Each row comes from the steps of one path. Every step used is in the known rows, and no mark comes twice. Write the path behind each row, first mark first.
In the rows, zero is written as 128.
Known rows
H -> N -> A -> E -> R -> W: [ 88  88  75  97 103  91 129 143 132 148 160 191 126  70 153 145 111 147
 182 136 145]
A -> N -> R: [107  96 165 140 144 125 125 135 112 103 138  86  80 150  95 101 128 129
  79 100 139]
H -> N -> A -> Y: [188 111  49 145  78 110 128 105 139 152 165 187 116 130 164  84 130 123
 109 135  81]
B -> H -> N -> A -> E: [130 171  98 130  57 110 115 115  92 125 141 113 101 102 185 138 116 132
 173 139 112]
N -> H: [117 141 155 167 127 159 106 114 127 101 102 122 142 122 112 116 123 146
  90 110 124]
B -> W: [132 174 101 165 220 177 114 152 143 123 114  88 119 191 147  81 117 131
 150 119 161]
A -> E -> R -> N: [ 92 156 118  93 108 115 135 142 129 107 146 153 100  87 131 139 105 157
 112 120 147]
B -> H -> E -> R -> N -> A: [147 201 166 103  95  91 138 127 108 150 155 152 149 160 127 188 164 165
 209 160 126]
E -> H: [153 151 106 133 180 138 129 124 165 154  86 102 143 167 111 105 123  98
  82 125 150]
N -> A -> E: [ 76 124  97 202  91 100 111 106 117  75 124 144  91  96 128  98  89 155
 111 109 123]
B -> H: [132 183 134 127 156 152 106 134 123 126 102  65 122 185 111 110 135 125
 142 133 147]
E -> H -> N: [202 148  87  83 161 144 147 109 172 180 104 109 154 151 169 119 133  72
 100 133 120]
N -> H -> E -> R: [149 124 173 111 135 167 180 135 138 161  85 168 185 135 101 140 128 179
 116 140  87]
H -> N -> R: [161 101 114 108 108 123 111 128 113 130 131  97 131 141 159 108 170  94
 124 123  92]
R -> W: [ 84  81 119 155 190 140  88 139 154  97 135 102 120 158  83 109 126 103
 152 126 177]
B -> H -> E: [162 148 163 133 156 165 149 135 122 132  98  68 141 203 101 124 134 118
 173 160 104]
R -> N -> H: [112 162 175 158  98 130  91 100 115  75 151 128 123 103 128 158 141 134
 116 109 141]
H -> N: [177 129  96 110 148 153 135  96 161 128 124 113 130 149 169 101 126 106
 116 120  97]
N -> A: [113 142 103 191 122 102 100  89 140  96 120 142 122 148 119  99 123 148
 117 105 128]
N -> R: [111 101 132 156 131 115  96 143 104 102 113  85 121 157 104  94 159 116
 105 113 122]

Write each row's path
[187 157  79 125 126 101 132  88 159 168 124 148 154 134 181 129 139  97
 119 126 119] : E -> H -> N -> A
[165 129  81  93 128 142 157 122 147 156 110 110 121 101 174 119  97  80
  96 136 114] : A -> E -> H -> N
[117  48 117 108 134 115  82 153 111 121 161  92 124 137 130 130 178  69
 179 135 136] : H -> N -> R -> W
[ 95 163 111 169  81  66 106 107 115  97 159 146  96  75 147 158 112 109
 120 119 161] : R -> N -> A -> E -> H
[ 81 163 159 104  73 124 128 140 102 106 144 176 118  45 131 169 111 178
 104 115 143] : A -> E -> R -> N -> H
[144 118 205  98 151 176 213 127 142 161 113 165 145 126  92 148  98 191
  90 128 103] : A -> N -> H -> E -> R
[138  95 213 162 145 186 185 102 130 110 123 122 120 131  93 136  93 152
  94 120  95] : A -> N -> H -> E
[138 126 202 167 102 148 135 100 115  80 151 129 141 115 119 174 142 127
 142 135  92] : R -> N -> H -> E
[152 102 101  92  97 109 135 157 100 154 120  91 118  92 171 124 140  70
 107 136 107] : A -> E -> H -> N -> R
[100 140  90 175 106  93 124 118 126 123 110 140 113  99 129 113  96 124
  97 120 143] : N -> A -> E -> H
[143  67 110  83 156 106  94 164 123 172 143  92 150 137 133 146 184  39
 164 148 156] : E -> H -> N -> R -> W
[ 82 142  89 139  97  93 137 133 127 126 113 187 118  94 127 106  94 195
 108 114 133] : N -> A -> E -> R
[106  71 178 113 160 160 152 163 137 152 116 161 180 126  71 161 138 154
 170 152 130] : N -> H -> E -> R -> W
[ 54  80 106 102 168 130 127 178 140 129 128 144 113 103  85 118  98 148
 143 134 176] : A -> E -> R -> W
[102  63 207  98 177 168 183 153 140 154 140 164 142 118  63 167 105 165
 142 140 147] : A -> N -> H -> E -> R -> W
[112 185 118 125 108  70 109 104 137 121 156 192 132 118 135 149 147 172
 135 113 153] : E -> R -> N -> A
[169 154 134  82 103 127  98 153  82 149 131  57 130 163 162 131 186  93
 171 143 109] : B -> H -> N -> R
